What can hang from each mark:
vuzut: fazol vukib
fazol: gekona lapotu rabi vuzut
lali: rabi
pegal: sefu
tuzav: lali
rimir: vukib
vukib: rimir zubotik
sefu: gekona pegal ruvu
gekona: fazol sefu
lapotu: bomu fazol
rabi: lali

Every row comes from one small tree of marks. The marks that hang from a mark follow it in brackets, in alphabetical order. Every link used is in the known rows. Which tree was each row made from?
Known rows:
lapotu[bomu]: [41,-119,20,-16,-76,-216,-197,-102,117,39,17,9,2,-112,-46,38,215,242,-40,-129,17,55,120,303,-89,-95,100,-80,1,70,8,36,29]
fazol[lapotu rabi[lali]]: [163,35,131,-106,-18,91,-225,-45,63,-4,128,-129,-90,136,151,21,-121,173,34,-63,49,60,161,207,-225,-98,-21,13,-75,118,-73,63,-35]
fazol[gekona lapotu rabi]: [127,-26,38,-33,75,-5,-52,54,34,-127,41,-86,-194,186,76,67,-69,2,39,-71,-20,40,40,17,-73,-56,-11,9,-84,11,-84,15,-42]
sefu[pegal ruvu]: [-69,-131,-27,48,-36,118,-21,170,-55,38,-102,32,153,-86,-80,-37,101,-14,-177,48,58,13,-26,24,-28,73,-22,4,-53,-25,39,-23,-20]
gekona[fazol[lapotu rabi] sefu[pegal ruvu]]: [-146,137,30,71,61,162,197,351,-26,124,-115,11,-11,160,59,-55,-253,-314,-36,154,32,-205,-69,-232,-39,207,44,87,-35,-173,44,106,-129]
lapotu[fazol[vuzut]]: [-17,-140,-23,-187,11,-100,-97,-205,102,24,219,149,96,-107,-86,164,-74,237,-20,-62,-19,114,3,-91,-32,-181,-83,37,28,37,-64,-41,16]
lali[rabi]: [85,-99,66,-92,-198,-51,-174,-187,71,24,73,92,80,-145,-32,-32,77,273,19,-51,-21,146,95,161,-89,-122,77,-55,-46,192,53,-54,-20]
fazol[gekona lapotu[bomu]]: [120,-30,-31,31,31,-163,-12,31,66,-118,-110,-158,-154,87,69,38,203,25,-2,-52,10,9,84,281,-69,33,196,-116,-22,-9,-20,64,-24]
tuzav[lali[rabi]]: [151,-18,96,-126,-236,-35,-188,-316,78,52,131,18,142,-141,43,-59,28,307,61,5,81,157,198,190,-108,-92,40,-79,-87,313,142,-115,-74]
lapotu[bomu fazol[gekona[sefu] rabi]]: [-15,25,33,-21,98,-402,26,-51,99,133,-77,-123,-28,122,-28,-38,96,-43,103,-70,-177,22,-21,15,36,7,-34,22,-33,-144,114,-21,-52]
sefu[gekona[fazol[rabi vuzut]] pegal ruvu]: [-140,29,152,76,65,299,10,230,-68,83,91,112,87,23,-31,14,-429,-268,-130,-28,72,-47,-41,-351,91,240,-195,138,58,1,-92,76,-3]
gekona[fazol sefu]: [-101,23,-23,-3,-108,-226,63,-97,32,112,-32,140,18,-37,-99,16,-6,34,98,64,-38,3,-25,-99,-7,-71,152,90,37,-86,141,-14,-16]
vuzut[fazol[lapotu[bomu]] vukib[rimir]]: [153,25,-123,-38,-62,93,55,-159,49,-251,42,-71,-204,-5,148,101,281,194,7,-16,118,-98,63,239,-41,-80,112,-186,-2,202,-147,72,30]
fazol[lapotu[bomu] vuzut[vukib[rimir zubotik]]]: [5,69,-97,-81,95,72,-126,-162,111,-292,290,16,-107,-282,180,186,86,280,134,-75,76,-200,2,175,-50,-253,-28,-264,184,184,-166,74,96]
vukib[rimir]: [10,-83,-52,-79,-138,23,-125,-140,42,-117,75,116,36,-185,-14,103,186,293,13,-69,-10,75,8,100,-80,-225,-59,-8,14,108,23,-46,27]
rimir[vukib[zubotik]]: [-33,-22,-78,-140,-69,139,-111,-280,60,-26,219,186,-110,-297,6,3,210,266,166,-43,29,42,-44,205,53,-270,60,-82,47,89,-32,-158,120]
sefu[gekona pegal ruvu]: [-66,-70,35,136,-45,226,20,226,-144,65,-209,24,209,-61,-30,-114,58,-163,-170,24,35,41,10,45,25,145,-39,31,-39,-38,-2,-42,40]
sefu[gekona[fazol] pegal]: [-11,-4,75,112,-135,154,48,108,-102,69,-138,93,83,27,31,-56,0,-145,-130,43,59,-5,-2,-132,86,113,96,87,-6,24,30,14,24]
sefu[gekona[fazol[rabi vuzut[vukib]]] pegal]: [-12,-23,177,118,46,122,-52,29,-69,-11,210,124,-18,34,27,33,-339,-121,-109,-21,94,-112,-25,-399,141,24,-125,52,79,103,-139,79,92]
vuzut[vukib]: [56,-184,-20,28,-83,-118,-123,-165,12,-90,113,61,7,-118,-46,82,124,282,5,-44,40,39,50,70,-16,-246,75,-90,4,106,-70,-67,91]
pegal[sefu[gekona[fazol[lapotu[bomu]]] ruvu]]: [-56,184,13,170,-62,172,184,245,-101,195,-285,-58,-34,35,126,-64,-163,-280,32,63,-20,-121,70,140,-25,296,231,-13,71,-177,-74,120,-94]
vukib[zubotik]: [-19,-26,-66,-120,-56,-6,-179,-150,75,-59,109,105,18,-214,-19,50,141,246,105,-84,-19,66,18,166,-16,-234,8,-25,26,102,-14,-90,53]
sefu[gekona pegal]: [41,-66,55,92,-104,77,-74,62,-104,41,-137,66,124,-18,-1,-118,141,-42,-167,13,22,41,32,47,13,-13,-15,44,-58,37,21,-3,83]
fazol[gekona]: [79,-113,-33,-1,-49,-179,-45,-90,-8,-101,-36,-10,-20,3,-90,31,165,103,18,-62,-55,149,-2,53,14,-96,42,10,-38,9,46,-78,31]
fazol[rabi]: [30,-128,86,-82,-34,-78,-229,-74,103,17,163,74,-51,-17,-53,72,-55,215,2,-146,-19,83,76,34,-84,-178,-106,53,-63,101,-65,-3,12]
pegal[sefu[gekona[fazol[lapotu]] ruvu]]: [-54,172,-23,131,-80,277,229,221,-152,151,-239,28,7,54,93,-41,-256,-282,58,114,-23,-62,12,-23,-16,203,173,73,35,-176,-80,39,-85]
lapotu[fazol[gekona]]: [48,-106,-45,-81,-12,-147,51,-101,28,-42,-50,-36,49,53,-23,79,149,82,10,-29,-89,169,-23,-12,53,-51,32,22,-40,-28,44,-138,-34]
vuzut[fazol vukib[zubotik]]: [86,-9,-145,-111,-47,43,-50,-306,36,-176,157,54,-124,-134,-16,44,214,219,111,-38,61,29,-5,67,119,-206,28,-73,8,205,-114,-115,106]

Which tree is each row?
[-34,115,227,125,-52,350,5,226,-119,154,-91,-120,141,131,93,-109,-262,-252,-106,17,87,25,53,-96,23,334,-82,120,-6,30,22,14,-42]	sefu[gekona[fazol[rabi[lali]]] pegal ruvu]
[6,187,203,49,-11,411,35,203,-66,53,-41,-153,-6,184,206,12,-376,-204,47,-4,88,37,134,42,-98,267,49,76,11,43,-111,23,-59]	sefu[gekona[fazol[lapotu rabi[lali]]] ruvu]
[-99,-15,-92,137,36,-125,182,192,-126,46,-272,-52,118,43,-145,-182,153,-245,-66,145,-76,-11,-152,-95,70,131,-21,37,-38,-231,210,-45,-15]	fazol[gekona[sefu[pegal ruvu]]]
[-88,19,9,111,121,-111,102,221,-85,65,-175,-69,61,116,-123,-169,-16,-273,-57,72,-104,-43,-135,-183,62,131,-155,79,-80,-211,151,-12,-36]	fazol[gekona[sefu[pegal ruvu]] rabi]
[-45,41,-18,128,-86,76,26,80,-167,188,-201,58,113,-93,-71,-132,-71,-101,22,19,-106,62,1,90,-7,37,-32,69,12,-164,-25,-39,15]	pegal[sefu[gekona ruvu]]
[-36,80,-15,108,163,33,188,332,-88,18,-207,-121,-41,215,12,-145,-69,-352,-25,135,-65,-120,-105,-135,-16,173,-71,41,-97,-231,72,48,-72]	fazol[gekona[sefu[pegal ruvu]] lapotu rabi]
[-22,-12,-97,-43,-62,86,-118,-213,30,-248,195,81,14,-327,82,118,223,331,155,-44,9,-52,-49,74,27,-342,-49,-150,116,178,-53,-129,94]	vuzut[vukib[rimir zubotik]]
[-144,-4,-109,18,160,-146,240,108,-72,88,-121,-3,187,35,-154,-77,-39,-250,-74,154,-109,-8,-202,-302,113,140,-152,62,10,-260,165,-42,-29]	lapotu[fazol[gekona[sefu[pegal ruvu]] vuzut]]
[104,-40,-57,-64,105,-76,-13,-60,26,-189,107,17,-132,67,-18,103,-75,43,12,-14,1,51,0,-15,-45,-107,5,-23,12,1,-71,54,26]	fazol[gekona lapotu vuzut]
[137,-93,-2,-69,-25,-17,-111,-227,49,-100,217,32,-170,63,-63,62,11,186,10,-91,64,51,51,-55,51,-178,-79,13,-86,209,-174,-31,64]	vuzut[fazol[rabi] vukib]
[92,66,-203,-75,-17,82,94,-301,-26,-371,91,-37,-175,-99,41,55,317,134,164,-20,-14,23,-131,-25,207,-167,-77,-95,59,201,-46,-160,88]	vuzut[fazol[gekona] vukib[rimir zubotik]]
[264,74,74,-56,8,35,-142,-166,72,-61,131,-265,-239,215,179,0,29,160,34,-69,136,-28,194,284,-95,8,58,-123,-67,240,-171,114,7]	vuzut[fazol[lapotu[bomu] rabi[lali]] vukib]
[-123,4,62,157,-87,284,139,258,-137,82,-201,52,158,3,7,-51,-72,-258,-154,63,81,-4,-18,-134,95,270,78,74,27,-35,24,-21,-16]	sefu[gekona[fazol] pegal ruvu]
[-98,101,126,2,108,366,56,197,-28,-14,128,68,-69,77,70,138,-556,-212,20,-61,84,-28,39,-203,-27,160,-65,92,68,9,-217,87,-15]	sefu[gekona[fazol[lapotu rabi vuzut]] ruvu]
[7,-21,-72,94,0,-288,91,26,-87,26,-208,-7,39,72,-115,-186,232,-135,-53,131,-104,-14,-128,-79,72,-22,10,59,-54,-180,228,-5,26]	fazol[gekona[sefu[pegal]]]
[-44,145,78,5,20,-162,20,68,141,112,-2,-20,-167,123,87,37,-141,-63,114,-5,-7,-160,72,41,-98,37,173,12,9,-73,23,153,-82]	gekona[fazol[lapotu[bomu] rabi] sefu]
[21,-104,101,-111,7,-137,-177,-59,187,121,108,-45,12,-3,35,99,24,197,-12,-171,-39,46,108,127,-62,-45,-28,-9,-43,66,-63,4,-57]	lapotu[bomu fazol[rabi]]
[111,-9,144,-130,138,-232,-172,-185,121,52,197,-211,-19,124,26,57,-122,114,24,-152,-60,124,71,60,-20,64,-177,-7,39,53,8,39,-29]	lapotu[bomu fazol[gekona rabi[lali] vuzut]]
[49,-105,-17,-27,16,-247,14,-85,92,10,-87,-126,32,31,3,64,244,80,-13,-89,-73,101,21,150,42,36,104,-66,-14,-27,44,-64,-38]	lapotu[bomu fazol[gekona]]
[-10,53,-180,66,25,-68,286,86,-142,13,-285,-64,6,146,-187,-218,201,-302,-83,164,-44,12,-159,-134,153,214,-47,84,-89,-171,181,-43,-16]	vuzut[fazol[gekona[sefu[pegal ruvu]]]]
[-136,-32,-67,86,-13,-60,79,164,-76,140,-183,58,185,-69,-125,-148,106,-103,-89,130,-33,-49,-79,-26,-25,34,-17,35,-35,-183,169,-13,-2]	gekona[sefu[pegal ruvu]]
[-21,-76,-57,-93,64,-74,-194,-283,66,-161,356,137,-31,-288,-50,130,-18,310,113,-59,31,-24,-22,-24,47,-333,-86,-114,127,150,-128,-50,152]	fazol[vuzut[vukib[zubotik]]]
[-180,107,-84,34,86,85,238,234,-51,70,-45,107,47,31,-26,-12,-269,-268,-63,215,60,-195,-114,-270,-23,177,53,51,68,-191,61,142,-69]	gekona[fazol[lapotu vuzut] sefu[pegal ruvu]]
[0,83,-82,44,91,-17,199,121,-102,38,-174,-81,-61,224,-159,-201,29,-329,-59,90,-69,-1,-153,-224,141,216,-175,131,-122,-136,117,-5,-44]	vuzut[fazol[gekona[sefu[pegal ruvu]] rabi]]
[-205,35,-45,102,-42,13,199,191,-68,160,-184,80,150,-18,-97,-86,-26,-211,-68,168,3,-95,-113,-195,44,168,100,80,24,-173,176,10,-63]	gekona[fazol sefu[pegal ruvu]]
[-63,52,-123,71,187,-55,222,227,-115,-26,-138,-22,15,95,-76,-102,-67,-292,-60,182,-33,-103,-153,-162,-1,125,-54,0,12,-240,102,83,-8]	fazol[gekona[sefu[pegal ruvu]] lapotu vuzut]
[203,76,134,-8,74,-107,-151,-2,69,-57,-4,-325,-169,225,167,-24,25,36,33,-102,8,49,159,322,-140,78,41,-81,-43,54,-16,97,-54]	fazol[gekona lapotu[bomu] rabi[lali]]
[-70,-14,-102,-178,55,85,-62,-293,89,-205,350,139,85,-332,73,232,26,327,151,-42,-9,-37,-101,-123,76,-333,-187,-121,183,156,-105,-130,86]	lapotu[fazol[vuzut[vukib[rimir zubotik]]]]
[-47,114,-28,22,-39,-194,101,32,99,90,-121,8,-104,55,69,12,28,-34,93,66,5,-136,56,124,-81,37,316,-39,55,-104,77,125,-57]	gekona[fazol[lapotu[bomu]] sefu]
[-3,-112,98,-173,108,-182,-226,-143,201,103,290,47,-7,-41,-33,160,-154,210,-30,-193,-23,42,75,5,-59,-86,-165,1,30,82,-106,71,-13]	lapotu[bomu fazol[rabi vuzut]]
